Each row comes from the steps of one path. Every step used is in the known rows, and no mark comes twice. Write the path behind each row, first mark first.
Known rows:
X/F: [ -1.1  10.9  -3.8  -8.3  -3.4 -17.7  -2.7  -9.5   2.9  -2.0   2.9  -5.1
  11.4 -14.5  -1.2  -6.5   0.1 -22.2  -1.1   8.6  -2.7   2.5   1.3 -17.6]
W/X/F/Q/P/A: [  0.0   1.4   3.9  30.2 -15.2 -30.9  -2.7 -10.5  13.2  -7.4   9.9 -13.0
   8.3 -39.6  -1.0 -24.1  15.8 -31.6  -1.1   6.1  -2.9   8.8  -2.4 -17.0]
F/Q/N/A: [ -1.6   2.5 -22.8   7.0 -12.3  -7.8   4.1  -4.5  10.5 -22.3  -8.9 -15.2
   3.3   0.6  17.2   3.8  -5.9 -14.7   0.9  21.6   4.9  29.1  -5.5  13.7]
A/W: [  3.7   1.5 -12.9  -9.0   7.3 -14.8   0.3  -6.6   0.9   6.0   6.8  -7.4
  -5.8 -16.5   7.7  -3.4   4.1 -17.9  -5.9   6.2  -9.5   7.9  -2.0   0.3]
F/Q/P/A: [  2.3   0.2  -9.6  13.3  -7.2 -15.9  -6.5   8.5   4.7  -4.0   6.1 -13.6
   4.4 -11.5  -2.3 -11.0  15.2 -30.1   3.9  -1.3  -1.1  11.6  -7.7   9.3]
L/Q/P/A/F: [ 18.7  20.1  -3.8  14.1  -0.4 -21.6   2.2  17.6  14.9   9.9   7.0   7.1
  -1.0 -21.2 -11.7  -6.3   9.7  -5.1  14.3   7.0  -0.5   3.0  -5.6 -13.2]
N/A: [  2.8   5.6 -20.1  -4.7  -3.8 -20.4  -1.1  -7.6   7.1 -10.0   4.3 -16.9
   6.5   3.0   2.8   0.4  -5.1 -13.6  -4.9  17.5  -5.2  12.2  -4.3  -4.6]
P/A/W: [  5.0   4.4 -10.9  -0.4  -0.7 -21.1   3.9  -3.8   6.4  11.5  11.0 -12.6
  -7.7 -18.2   0.7  -6.2   8.0 -13.3   0.0  -0.6 -10.5   8.3  -8.3  -7.7]
Q/P/A/F: [ 20.0  14.3  -6.6   6.6   1.6 -19.2   2.2  14.5   8.9   5.5  13.9 -11.0
   4.7 -24.3  -7.4 -22.8   4.4 -12.6  18.2   0.9  -4.3  -1.1  -8.6  -4.5]
N/Q/P: [ -0.4  -0.4 -13.3   3.6  -3.4  -3.7  -4.1  12.0   2.8  -7.8  11.8 -10.0
   2.4   9.8   0.1   7.0  -3.5 -36.2   5.7   2.2  -8.5  -1.9  -6.6   3.7]
X/N/Q/P: [ -5.2   6.2  -5.4   5.3   5.7 -11.1  -5.5  15.3  -1.2  -1.3  17.5  -6.0
   6.3   0.6   2.7  11.0   5.8 -33.6   5.5  -2.7 -15.1   4.6  -0.4   2.1]
A/W/X: [  2.6   6.8  -8.2   5.4   0.1 -21.6   1.8 -17.1   6.9   0.2   7.7 -14.1
 -10.0 -26.0  11.1 -10.1   8.9 -11.4 -17.5  10.5 -11.3   3.3  -2.7 -13.6]
F/Q/N/A/W: [  3.0  -9.3 -24.6   8.4  -3.2 -12.3   9.5 -10.2  11.2 -13.0  -1.4 -11.0
  -4.5 -19.6  25.2   0.7  -6.2 -15.7   1.8  20.6  -1.4  34.1  -3.8  20.1]
P/A/W/X: [  3.6   9.8  -5.4  13.6  -7.5 -27.8   5.9 -14.4  12.8   6.2  11.3 -19.2
 -12.1 -29.4   3.7 -13.8  12.8  -6.1 -11.7   4.2 -13.3   4.6  -9.1 -21.8]
N/A/W/X/L/Q: [  1.4   5.9 -19.4  26.9   4.9 -38.4   4.4 -28.3  23.2   6.4   1.5   3.5
 -17.5 -33.3   6.0   9.3   5.8 -10.7 -20.2  22.2 -14.4  26.8   4.8 -31.4]
F/Q/P/A/W: [  7.1 -11.9 -11.5  15.2   0.9 -20.2  -1.7   2.7   4.7   4.7  14.3  -9.2
  -3.6 -32.0   5.2 -13.9  14.8 -33.5   5.2  -2.1  -7.5  18.1  -5.5  17.1]
F/Q: [ -6.1   5.3 -16.1  -3.4  -3.5  -1.5  -8.5  -0.8  -1.1 -10.6  -5.7  -8.7
   5.5   1.3   0.2   0.9  10.5 -24.2 -14.0  14.0  -2.3  16.5  -2.8   5.2]
W/X/P/A/F/Q: [  8.6  10.9 -15.6  27.3 -14.1 -13.4  -2.6  -2.3  15.4  -4.4   5.8 -12.8
  -1.0 -21.2 -15.7 -33.8  13.9 -12.6 -12.7  27.9 -11.5  17.6 -15.9 -14.4]
N/Q/P/A/F: [ 14.0   6.5 -12.5  11.2  -2.5  -5.5   6.0  20.7  11.2   0.7  17.6 -10.9
   5.7  -9.6 -12.1  -7.3  -3.8 -21.1  17.1   3.3 -12.0   0.1 -12.7  -7.0]
P/A/W/X/L: [  0.8  10.8 -11.1  22.4   1.1 -33.0   3.8 -21.0  16.9  13.8   7.0 -13.6
 -17.7 -39.3   1.6 -10.8  12.1 -13.3 -13.4  -1.0 -17.3  13.6  -3.1 -32.5]
Q/P: [  6.4   6.6  -8.1  -0.7   0.6 -17.8  -7.9   5.8   0.4  -2.1   8.6 -11.5
   1.5  -5.5   5.5  -8.4   4.6 -26.7   4.4  -1.3  -0.7  -2.2  -1.6   6.4]
F/Q/N/A/P: [  3.1   5.2 -27.8   1.1  -6.5 -15.7  -3.1  -7.8  14.9 -19.0  -4.6  -9.8
  -2.7   9.4   9.9  -6.2 -11.2 -10.1  -3.0  20.7   1.2  33.9  -8.1   6.6]
L/Q/P/A/W: [ 10.8   3.1  -4.4  16.9   1.1 -30.9   1.5   5.3  11.3  15.9  13.3   6.5
 -15.1 -25.8   0.2   1.2  14.3 -17.3   9.2  -3.3  -4.7   7.7  -3.7  -3.6]
P/A/F/Q: [  8.1  13.0 -14.7   3.8  -2.4  -4.1   1.7   8.6   7.4  -1.6   0.2  -8.8
  10.4 -16.4 -12.3 -13.8  10.9 -10.0  -1.7  15.5  -6.5  18.3  -8.8  -4.4]
P/A/F/Q/N: [  8.2  17.8 -13.7   8.5  -9.7   0.2   9.8  11.4  13.4  -7.4  -8.7  -9.9
   1.2 -17.2   2.4 -10.7   3.2  -1.3  10.4  14.8   2.7  20.4 -11.1   0.8]

Which path is each row?
[ 10.7  -1.8   6.8  24.6  -5.9 -42.5   5.9 -17.5  15.4   8.2  22.8 -12.2
  -3.1 -58.4   7.7 -29.2   8.7 -25.3   6.9  -2.5  -9.7  -0.1  -1.3 -21.8]
Q/P/A/W/X/F
[ -1.5  19.2 -21.2  16.7  -4.8 -21.7   5.4  -9.3  21.6  -3.0 -15.0   5.0
 -13.7  -3.2  10.3  21.2  -6.1  -5.9   2.0  16.9   3.3  27.2   0.8 -17.2]
X/L/Q/N/A
[  3.1   5.8   3.0  15.4  -9.3 -35.9   8.5 -23.5  15.1   6.4  14.3 -12.2
  -3.0 -47.3   2.1 -19.5   8.5 -13.0  -5.1   5.9 -12.4   4.7  -3.6 -33.8]
P/A/W/X/F
[  7.0  14.1 -16.8   1.3  -2.9   6.6   6.7   8.8   7.3 -12.9 -11.9  -4.3
   3.0 -15.0  10.6  -7.5  -1.9  -5.9   3.5  21.3   5.1  20.4  -4.9   8.6]
A/F/Q/N
[  9.1  -2.4 -20.7  26.1 -14.0 -30.1   7.8 -21.9  21.0  -9.3  10.2 -18.8
 -18.9 -20.9  21.4 -20.5  -9.8  -9.1  -1.9  26.8  -7.8  20.1 -11.7  -1.5]
Q/N/A/W/X/P
[ -6.5  25.8   0.9   5.4  -0.5 -24.7  -6.2  -7.9   2.9  -2.9   5.3 -13.9
   0.9 -15.2   6.7  -3.4  17.7  -5.7 -19.6   6.1 -11.9   5.4   0.6 -20.8]
W/X/N
[ -1.3  -1.4  -0.9  21.0   7.9 -23.4   0.9  -1.3   5.3   2.6  25.3  -8.3
  -5.5 -29.0  14.0   1.5   9.4 -28.7  -5.1   1.4 -24.2   7.0   0.7  -6.7]
A/W/X/N/Q/P
[ -5.9  11.5  -0.4  19.7  -1.1 -18.6  -4.6   5.1   4.6  -6.8  17.4 -11.9
   2.1  -9.0   6.1   4.8  10.7 -26.1  -7.0   2.2 -17.1   1.0  -1.2 -12.5]
W/X/N/Q/P
[  5.5   6.3  -6.9  31.5   8.6 -35.1  -3.0 -14.6  16.8  14.2   5.1  10.3
 -22.8 -42.6   8.4  -0.1  14.9 -22.7 -10.1   3.8  -9.5  12.4   7.9 -19.9]
A/W/X/L/Q/P
[ -2.4  26.2  -8.7   3.0 -12.5  -7.4   1.6   5.0  10.9  -5.1 -14.9   5.8
 -13.8   7.9   9.3  18.9   3.3   0.0   0.9  11.5   9.9   8.5  -4.0  -7.9]
L/Q/N
[  4.2 -13.2  -0.4  23.0  -0.2 -28.3  -1.0 -19.3   8.0  -3.5  14.6  -3.4
   2.4 -58.0  13.7 -24.4  10.4 -39.5  -5.6  11.3  -6.9  13.4   5.8  -2.7]
A/W/X/F/Q/P
[ -2.3  -3.6  -1.4  22.4  -9.5 -27.7   5.4 -22.7  13.0   1.3   9.2  -9.4
   0.8 -50.6   2.3 -19.1  15.6 -22.8 -11.9  13.0 -12.1  19.3  -2.3 -22.8]
P/A/W/X/F/Q
[ 11.1   5.3 -21.2  13.6  -7.1  -7.1  -3.7   7.7  10.6   1.1   6.2  -6.0
   3.5 -10.7 -18.9 -27.3   9.2 -18.5  -0.7  24.3  -9.3  22.6 -15.3  -1.2]
X/P/A/F/Q
[ 12.8  21.4 -10.6  -3.1  -1.3 -13.2   4.4   8.1   9.5   5.3   5.3 -11.7
   5.4 -14.3 -11.5 -13.8   3.3   0.2   4.9   9.1  -6.4   4.0 -10.0 -15.4]
P/A/F
[  4.4  10.4 -12.8  24.4 -10.8 -29.3  13.8 -17.2  23.6  -7.6  -2.3  -3.7
 -20.6 -24.8  22.7   8.8  -2.4   5.4  -6.4  24.9  -0.6  20.5  -3.4 -14.5]
L/Q/N/A/W/X
[ 15.6  10.0 -21.2  -5.9   4.8 -17.4   5.5  -1.4  10.0  -6.2   7.1 -12.3
  13.4 -12.6  -2.2 -11.3  -9.8  -4.8   2.0  26.2  -7.6  13.7  -4.4  -7.2]
N/A/F
[  0.5 -13.8 -12.3  18.9  -2.9 -30.9   5.8 -32.5  14.5 -10.5   9.6 -10.1
   8.7 -48.1  11.5 -15.2   2.0 -26.2 -14.7  29.5 -12.3  28.0   3.8 -12.7]
N/A/W/X/F/Q
[  8.5  14.7 -23.6  -5.6  -5.9 -24.2  -0.9  -7.9  16.4 -13.1   1.1 -12.2
  -7.9  12.1  10.1  -6.1 -18.3  -1.3   4.0  14.4   0.6  19.9  -9.9  -3.1]
Q/N/A/P
[  6.6   4.0 -15.2  16.4  -9.0 -27.6  14.3 -20.8  18.7 -11.3   4.4 -21.4
 -12.1 -27.2  27.9  -7.2  -7.7  -0.7  -2.8  18.8  -4.9  16.4  -5.7  -5.6]
Q/N/A/W/X
[  0.5   2.1 -11.2  11.6 -10.2  -9.9   0.0  15.1   7.9  -2.1  15.0 -16.3
   0.6   5.7  -7.7   3.8   1.6 -31.4  10.8  -4.9  -9.9  -1.4 -13.1  -5.5]
N/Q/P/A
[  6.6   8.3   6.5  24.5   4.1 -42.4   0.7  -4.9   8.9  12.9  23.9 -13.4
  -9.1 -47.8  11.6 -17.6  21.2 -13.2   0.1  -9.4 -16.9   6.9  -0.9 -11.1]
Q/P/A/W/X/N
[  5.5  -0.3 -13.9  14.7  -4.7 -23.6  -5.2 -17.5   9.2   3.5  13.6 -11.6
 -15.7 -20.4   5.0 -24.7   7.2 -20.2 -16.8  18.9 -14.5   8.0  -8.7  -8.3]
A/W/X/P
[ -8.1   6.6  -5.1  12.2   5.8 -16.3   4.5  -7.1   5.2   1.5  16.4  -8.5
  -5.7 -19.1   8.8  10.6  10.0 -18.2 -18.2   8.5 -26.5  12.5  -1.9 -18.1]
A/W/X/N/Q
[  3.0  10.0 -15.3   6.8 -14.2 -18.2  -7.9   1.0   8.5   4.6   8.6 -14.3
  -5.8   7.3 -13.9 -16.7   7.7 -19.1  -0.5   8.2  -7.9   7.1 -16.1  -9.5]
X/P/A
[ 13.7   0.6 -12.8  11.6  16.0 -23.6  -1.4   8.3   5.0  -5.9  15.4  -4.0
  20.2 -32.3   6.9 -14.5   6.0 -20.5   7.4  18.9 -10.9  29.5   4.1  15.6]
X/N/A/F/Q/P
[  1.5  -3.1  -3.9  15.2   7.5 -22.8   4.0  12.1   4.9  13.2  27.4  -6.8
  -3.8 -21.7   3.8   4.1   9.7 -29.4  12.1 -10.2 -23.3  11.8  -5.0   1.1]
X/N/Q/P/A/W
[  1.5  17.4 -16.8   8.3 -13.0 -17.7   6.7  -1.6  16.7 -11.4 -10.3   0.2
  -7.8   6.6  12.0  19.1  -6.1   1.9   4.1  21.9   7.4  18.4  -4.5  -6.5]
L/Q/N/A
[  6.1  -1.5 -15.5  10.9  -0.6 -31.3   5.5 -23.4  13.4  -5.2  13.0 -19.6
  -4.4 -26.9  13.3 -10.7  -0.1  -9.8 -14.6  19.7 -13.5  13.7  -3.2 -11.9]
N/A/W/X
[  1.5  -4.8 -18.8  22.1  -9.8 -19.0  11.7 -20.9  16.8 -18.1  -1.1 -18.6
  -8.2 -29.2  27.8  -5.9  -1.3 -10.2  -9.8  25.6  -3.8  30.7  -4.8   6.0]
F/Q/N/A/W/X
[  6.0  -9.8 -12.1  13.2  -1.9 -14.5   6.0   9.4   8.7   6.8  22.7 -11.5
  -6.7 -14.1   0.5   0.9   0.7 -33.3  12.6  -5.3 -15.9   4.6 -11.0   1.2]
N/Q/P/A/W
[  6.0   0.7  -6.8  18.4 -10.8 -34.5  17.4 -30.0  21.4 -10.3   7.8 -14.4
  -3.7 -46.3  26.7 -13.2 -13.1  -9.3   3.7  20.4  -3.9  16.7  -0.2 -19.1]
Q/N/A/W/X/F
[ 14.1   2.2 -13.5   5.1   8.8  -4.8  -4.7  12.2   2.3  -5.8   5.4  -2.9
  11.3 -24.6   0.9 -19.1   5.7 -26.8   4.6  13.9  -1.9  12.3  -0.6  14.7]
A/F/Q/P
[  7.1 -15.8  -2.6  16.4  -0.5 -27.6   2.2  -6.3   7.5   6.7  17.0  -2.6
   4.9 -49.8   4.4 -20.4   9.8 -40.5  12.7  -0.6  -6.9  18.5   0.4   3.8]
X/F/Q/P/A/W
[ -5.1  13.4   2.0  26.9  -9.0 -25.7  -0.5   7.4  10.1  -1.9  20.4 -17.6
  -0.6 -12.4  -1.3   1.4  14.6 -20.9  -1.4  -4.9 -18.2   1.9  -7.3 -21.1]
W/X/N/Q/P/A
[  4.3  12.6  -5.6   6.6  -0.2 -19.6  -7.9   9.1   5.9   1.6   2.3   7.5
  -5.4  -2.5  -0.6   7.2  10.5 -19.8   1.2   5.6   3.7   0.9  -0.2  -1.6]
L/Q/P
[  7.7   4.0  -9.8  24.8   8.4 -35.4   0.1  -2.0  16.7  24.1   8.0  11.3
 -21.2 -35.3  -1.4   3.9  13.9 -23.9   7.4  -7.0  -8.5  17.3   2.2 -14.2]
X/L/Q/P/A/W
[ 11.1  12.1 -18.9  18.2 -15.7  -1.6   4.1  10.2  15.0  -5.5  -2.4  -7.6
  -5.1 -10.7  -4.1 -24.4   1.9 -10.2  10.4  22.3   0.1  24.7 -17.1   5.7]
X/P/A/F/Q/N
[  2.2  19.8 -12.4   5.1   3.5 -43.8  -9.2 -18.9  13.0  -5.7  14.3 -12.8
  -0.5  -7.0   1.1 -11.5   2.4   0.0 -20.2  14.9 -17.6  20.0  -1.9 -25.0]
W/X/N/A/P
[  3.0   6.8 -22.4  18.6   4.1 -26.2  11.5 -14.6  22.4   6.7  -7.4   8.8
 -21.5 -22.8  17.8  18.2  -6.5  -7.8   3.8  15.6  -3.4  33.2   3.8 -10.3]
X/L/Q/N/A/W
[ 10.5   1.6 -25.7   1.4   4.4  -8.8   2.3  -1.4   8.5 -13.2   2.0  -9.1
  16.8 -14.7  -1.4  -9.3  -2.9 -12.8  -4.3  32.2  -7.3  26.9  -3.5   4.9]
N/A/F/Q
[  0.6  14.9 -10.3  21.3 -20.6 -25.1  -6.7  -9.4  14.4  -1.1   9.1 -20.7
 -10.5  -2.8 -11.1 -22.9  12.4 -12.8 -12.3  12.3  -9.2   2.3 -17.2 -22.5]
W/X/P/A
